Each row comes from the steps of one walk. Every step used is in the known rows, and no mark comes twice. Write the walk behind each row, first mark first.
Known rows:
busi/boti/tegos/fote: [ 18  -5 -22  43  -1 -20 -64   5  37  33 -12 -24   9  -1  -6  -7 -19   6
  27 -15  -6   8  -2 -65  12  32  18 -68 -57 -13   0  27   1  -7  61  13
   5  -9  18 -55  18  17]
nuti/dafe/boti: [ 11  -5 -23   2  -1  26 -63  12  32  58  -2   1 -52 -26  57 -37 -37 -19
  -1  18  22  21   1 -69 -19  61  -4 -54 -20   9  16 -15  29 -39  41   7
   7  12 -25 -39  -1 -30]
romi/boti/tegos/mogof/dafe/nuti: [  3   2  13 -22 -15   0 -58   0  40  34   4 -24 -13 -52  46 -23 -33 -10
  20  12 -54  -8  -2 -32  21   7   4  -9 -72  -1   1 -19  33 -37 102  18
  20 -23 -29 -19  22 -35]
fote/tegos/boti/romi/mogof/dafe: [ 21  22  -4  14 -20   0 -71  37  -7  -3   4 -12  25 -39 -26 -37 -42 -26
   8   0 -32  26  -9 -34  -1  16  12 -41 -53 -33   7  13  47 -24  45  69
  26  13 -35 -50  59 -26]
luvinu/mogof/romi/boti: [ -1  18  -4 -74 -22  28 -36  31  -1 -36  17 -17  15  -2  30 -45  -9  17
  10  12 -38  -1   8 -40 -51  29  16 -55 -41 -17  16  -5  80  -2  73  68
  58  27 -26  23  12 -44]
nuti/dafe/mogof/romi/boti: [-23   6  -9 -37 -17  34 -79  33   9   2   8 -17 -18 -14  42 -57 -28  -4
  -2  19 -37  14   7 -51 -42  46  15 -71 -42 -15  15  21  83 -28  61  52
  64  20 -23   3  20 -53]
boti/romi/mogof/dafe/nuti: [ -1 -19  23 -31 -34  23 -97  34  16  25  -7 -34  -9 -61   9 -48 -50  -7
  15  16 -43   9   6 -20 -12  20  -3 -36 -73 -27  -9 -17  33 -27  85  11
  24   2 -31  -3  33 -57]
mogof/romi: [ -1  20  -2 -39 -23  49 -59  14 -15  10  16 -15  13 -13   1 -40  -9  10
  17  12 -29   0  18 -53 -27  37  33 -42 -34 -18   2  17  52  16  58  20
  39  18 -14   7  52 -22]
romi/boti/dafe/mogof: [-14  -6 -32   6   7  16 -66  30  47  22  35 -34  -2 -40  57 -65 -32  13
  13  15 -11   7  11 -50 -15  34  -3 -56 -41 -29  10  21  82 -36  24  26
  25   2 -35 -39  15 -58]
boti/dafe: [  7   0 -17  22   6  27 -46  21  22  23  41 -28   6 -35  34 -48 -22  12
  18   2  11  -6  34 -65 -20  27 -17 -20  -9 -41   9  21  50   1  29  -4
  -1  -4 -16 -33  11 -44]
nuti/dafe: [-13   0 -11   8  -4  30 -73  12   0  38   9   0 -26 -27  51 -41 -35 -19
  -3  -9   8  13   9 -66 -22  39  -6 -41 -17 -26   6   9  35 -13  45  -9
  24   1  -1 -27   5 -42]
fote/tegos/mogof/romi: [ 11  40 -12 -12 -23  23 -35  -1 -24  29  28   8  29 -30 -19 -20  -9  -8
  18  -3 -26   3   2 -51  19  33  61 -23 -21 -26   8  -1  47  12  32  36
  15  14 -23 -30  70  -4]
luvinu/mogof/dafe/boti/romi: [ 11  -4   3 -10 -35   9 -52  29  36  27  -6  -8   3 -37  33 -53 -37   4
  12  45   9  27 -30 -45 -25  11  -5 -60 -22  -1   8   2  68 -18  53  47
  -6  40 -64 -43  11 -25]
busi/boti/romi: [-13 -16  -4  29 -17   1 -67  53  12   4   7  -2 -12 -26  11 -34  -4  14
   0  19  18   6  -2 -53 -17  24  28 -57  -8 -34  11  20  36 -11  43   9
   1   3 -36 -42  28 -24]
mogof/romi/boti: [  1  22  -3 -54 -12  35 -44  36 -11 -20  13 -26  -9   3  17 -31  -1   7
   1   5 -40  12  24 -41 -46  33  22 -48 -35 -22  23  15  61 -15  61  53
  64  12 -11  20  17 -43]
romi/boti: [  1  14 -23 -35   9  20 -30  37   3 -15  15 -32 -21  -3  33 -17   7   8
   1  -8 -21  20  18 -32 -29  29   6 -36 -32 -30  24   2  44 -31  45  42
  49 -13  -7   2  -2 -46]
fote/tegos/mogof/dafe/boti/romi: [ 20  13  -8  30 -27  -1 -43  23  27  54  -4   1  -5 -40   9 -22 -34 -15
   8  27  10  38 -32 -44   9  13  19 -41  -9 -10  18   5  51 -33  22  51
 -17  28 -53 -70  31 -14]
boti/dafe/mogof: [-13  -7 -32  18   1  23 -73  19  46  44  36 -29  12 -52  50 -67 -37  14
  21  21  -1   2  10 -56  -1  36   2 -48 -41 -28  -1  17  73 -20  19  -1
  12   5 -32 -51  31 -43]
fote/tegos/boti/romi/mogof: [ -5  11 -12  11 -16 -12 -67  67 -30  -4  14 -19  16 -36 -32 -27   3  -2
 -16  -8 -24  19   9 -33 -24  38  33 -48 -36 -46  30   7  26 -31  16  61
   7  -3 -17 -40  40 -37]
busi/boti/romi/mogof/dafe/nuti: [   3  -24   25  -18  -29    9 -100   36   34   11  -12  -22  -21  -63
    7  -47  -54   -5   15   22  -32   -2    6  -28   -4   32    9  -45
  -78  -22  -16  -26   25  -30   95    6   29   -2  -43  -12   44  -52]
tegos/boti/romi/mogof: [-14  -2 -16  -3 -15  -3 -78  65 -26 -17  17 -28  12 -40 -15 -36   3   2
  -8  -4 -24   7  14 -34 -34  32  24 -47 -32 -38  28   6  35 -28  31  55
   4  -7 -30 -32  32 -54]
luvinu/mogof/romi/boti/tegos: [ -6  31  14 -35 -10   5 -39  35  19 -11   3 -23  26  -5  56 -42   3  25
 -15  26 -65  -6 -16 -57 -39  19  11 -69 -49  -2  14  29  54 -13  90  66
  25  -4   2   9  -6 -25]
nuti/dafe/mogof: [-30  -9 -31  10  -6  28 -96   9  30  55  14  -6 -16 -48  60 -64 -49 -11
   7  14  -4  16 -12 -58  -2  45  10 -64 -50 -13  -5   8  62 -30  32   0
  29   8 -23 -44  25 -45]
dafe/mogof: [-18   1 -39 -17  -3  28 -67  11  34  40  22 -25   4 -37  38 -49 -26  12
  18  14 -20  18  -6 -31   8  40  29 -55 -60 -16  -3   4  53 -25  23   6
  27  -3 -26 -35  41 -31]

Write each row's walk:
[ 29  22 -17 -24  -1  37 -79  24  14  -9  12 -28  24 -46  -5 -45 -57 -21
  23  -5 -38  25   0 -28  -4  23   5 -45 -67 -34 -12 -12  40 -17  65  48
  45   1 -21 -22  44 -42]
romi/mogof/dafe
[ -5 -10  -7  -3 -20  17 -95  75   0  22  -4 -26 -17 -56  22 -51 -32 -11
 -22  19  -8  32  -8 -47 -46  49   8 -85 -21 -36  21 -10  30 -39  34  46
 -10   8 -24 -26   2 -67]
nuti/dafe/boti/romi/mogof
[ 39   8 -24 -37  -8  25 -41  -7  61  23   5  -1   0 -29  41 -48 -54  -7
  31  30   2  16 -24 -43  -2  31  -5 -46 -53  22  -3 -35  57 -18  61  45
  21  32 -57 -42  21 -10]
luvinu/mogof/dafe/boti
[ 50  27 -34   6  -1  11 -29 -11  46  57   8   8 -10 -36  14 -15 -45 -29
  27  10   6  27 -21 -46  36  32  21 -23 -36  12   8 -32  34 -38  34  46
   2  16 -52 -72  41   2]
fote/tegos/mogof/dafe/boti
[ -8  -6 -14   3 -19  37 -92  19  32  17  27 -10  14 -38  20 -78 -40  15
  24  35 -15 -20  13 -71 -14  51  31 -64 -42 -11  -9  25  81  -1  49  16
  32  27 -46 -30  64 -27]
busi/boti/dafe/mogof/romi
[  7  11  -9  31  17  -9 -59  31  44  15   3  -7   3 -16  46 -27   3  13
  -8  18 -22 -14 -13 -70   3  38  25 -58 -46  -2   4  21   7 -23  72  13
   4 -37   1 -44  18   6]
busi/boti/tegos
[  8  -4 -14 -16 -15  18 -77  77   4  10  -1 -33  -6 -50   3 -41 -19   1
 -15  20 -18  31  -6 -29 -36  45  18 -77 -26 -38  23 -13  27 -34  30  51
  -9   5 -27 -23  13 -62]
dafe/boti/romi/mogof
[ 40   4 -21  14  -7  -9 -75   8  48  48 -24 -38  11 -20  -8 -19 -44 -11
  26  -2 -28  34 -17 -50   4  34   1 -82 -76  -4   1  13   9 -24  63  52
   2   5  12 -50  12   0]
romi/mogof/dafe/boti/tegos/fote
[  0  -7 -13   1 -12  10 -90  83  -2 -23   7 -22   8 -53  -8 -42 -16   4
 -11   7 -14  13   2 -40 -28  45  34 -76 -29 -54  12 -10  24 -20  41  40
   7  -7 -25 -28  32 -55]
busi/boti/romi/mogof
[-10 -16  19 -21 -24  15 -58  15  21  24  27 -29 -21 -49  41 -41 -19  11
  17  11 -28 -29  44 -49 -17  23   0 -12 -36 -23  15 -11  56 -21  74   2
  11  -2 -36  -1  14 -64]
tegos/mogof/romi/boti/dafe/nuti
[-10 -26  15 -19  -9  12 -58  31  37  27  17 -35 -35 -37  51 -43 -21  17
   8   6 -15 -14  47 -43 -26  31 -20 -19 -41 -29  15  -4  41 -30  69 -14
  19  -9 -22   4  -3 -65]
romi/boti/dafe/nuti
[ -4  -6  -4   4 -23  11 -52  46  17  43  -5 -20 -23 -29  24 -35  -4  11
  -5  34  16  28 -10 -46 -31  29  11 -57  -5 -11  27  14  40 -28  27  27
 -16  18 -38 -35   6 -28]
dafe/boti/romi
[  1 -11  15 -37 -21  28 -71  -4  35  38  -2 -24 -23 -43  26 -34 -45  -5
  31  12 -30  -2  16 -26   8  21  -5 -14 -78  -7 -16 -19  30 -20  89 -16
  41  -1 -29  -4  37 -33]
mogof/dafe/nuti
[  9  40 -16 -31 -15  15 -26  24 -15  -5  20  -7   7  -8  -1 -13   1  -2
   3  -6 -35  12   9 -44 -10  26  43 -33 -22 -27  30   1  56 -17  42  68
  39   6 -19 -10  35 -30]
fote/tegos/mogof/romi/boti
[  4  22 -30  21   0 -22 -17   0 -16  22  24  12  -5   7 -17  -4  18  -4
   9 -25   2   0  27 -48  19  41  35   3 -38  -8  33  11  23 -26  12  28
  27 -10 -15 -61  58  17]
fote/tegos/boti
[ 21   3  -3   6 -13  15 -97  47  20 -18   1 -19  19 -49 -12 -49 -55 -18
  16  14 -23  19 -11 -39 -12  22  11 -59 -51 -37 -10   2  49 -19  68  49
  30   9 -40 -38  46 -43]
busi/boti/romi/mogof/dafe
[ 16  22  -7  14  -9  11 -33  29   7   6  39 -13  12 -25  16 -36 -18   0
   5  -4 -11  -5  29 -69 -21  24   7 -25  -2 -42  25  25  72 -12  30  44
  13  12 -24 -31  22 -45]
fote/tegos/mogof/romi/boti/dafe
[ 27  24  -6  11   9   7 -49  10  63  48 -12 -19  -4 -24  54 -32 -29  -4
   1  39 -31  13 -30 -64   3  27  -1 -56 -52  25   4  22  23 -36  75  39
  -1 -13 -11 -43   6   3]
mogof/dafe/boti/tegos
[-14 -17   0  22 -29  13 -72  46  14  53 -11  -6 -40 -35  48 -43 -22  -4
 -15  33  25  33 -10 -65 -40  34  -4 -65   5 -11  22  17  45 -33  29  15
 -15  23 -36 -44  -9 -38]
nuti/dafe/boti/romi
[-13  -1 -36  43   1  -9 -58   9  34  47  39  -8   9 -34  25 -55 -27   6
  17   8   3  -6  16 -60  15  45  14 -32 -45 -14  13  28  72 -33   5  20
  13   5 -37 -77  54 -15]
fote/tegos/boti/dafe/mogof
[  7   9  -5 -19 -28 -12 -46   8  19  12 -10 -34  36   7   4 -21 -16  14
  21  -7 -42  12  -6 -53 -25  18   4 -78 -64 -16   7  30  40   3  76  60
  20  19  15 -15  -4  -4]
luvinu/mogof/romi/boti/tegos/fote
[  3  10  -6  25   7   1 -62  22  47  64 -11  -7 -29 -23  79 -37 -21  -6
 -23  32 -17   8 -25 -83 -20  46  -4 -66 -30  19  14  22  13 -41  63  18
 -14 -17   3 -42 -19  -9]
nuti/dafe/boti/tegos
[-25  21   9  -4 -10   9 -77  35  26  22  -5 -21  -3 -16  68 -54 -15   3
 -24  27 -61   2 -19 -73 -38  32  11 -85 -52  -2  13  49  58 -34  82  52
  32  -8   4 -10   0 -32]
nuti/dafe/mogof/romi/boti/tegos
[-21 -12 -37  32   4   1 -66   4  41  34  45 -21   7 -41  39 -66 -24  11
  24  13   1 -18  25 -62   4  38   7 -30 -47  -5  12  26  77 -30  18  14
  14   1 -52 -68  43 -31]
tegos/boti/dafe/mogof
[  1 -10  21 -10 -32  -5 -83  27  10  29  -9 -15  -9 -51 -12 -35 -40 -12
  11   8 -40   5  13 -25   2  31  11 -23 -80 -17   1 -12  27 -37  67  27
  25   5 -31 -26  55 -34]
fote/tegos/boti/romi/mogof/dafe/nuti
[-15   4 -10 -13 -21  46 -87  14  21  29  28 -22  19 -42  24 -80 -39  14
  21  34 -25  -8  16 -63 -20  42  19 -57 -39 -17  -6  34  88   3  45  19
  30  26 -34 -17  59 -37]
boti/dafe/mogof/romi
[ 11   6 -19  23  -7  -9 -53  -1  21  47 -10 -38  20  -4  -3  -3 -13   4
  21 -18 -24  22   0 -51   5  22   7 -60 -58 -21   3  34   9  -3  48  18
   0 -10  31 -39   8   7]
boti/tegos/fote
[  1  26 -17 -25 -22  39 -49  -1 -18  15  34  -9  27 -37  -1 -31  -8  -2
  26   4 -29 -11  11 -54   5  22  50 -20 -21 -14  11  -5  57  18  51  31
  19  12 -36 -17  57 -21]
tegos/mogof/romi
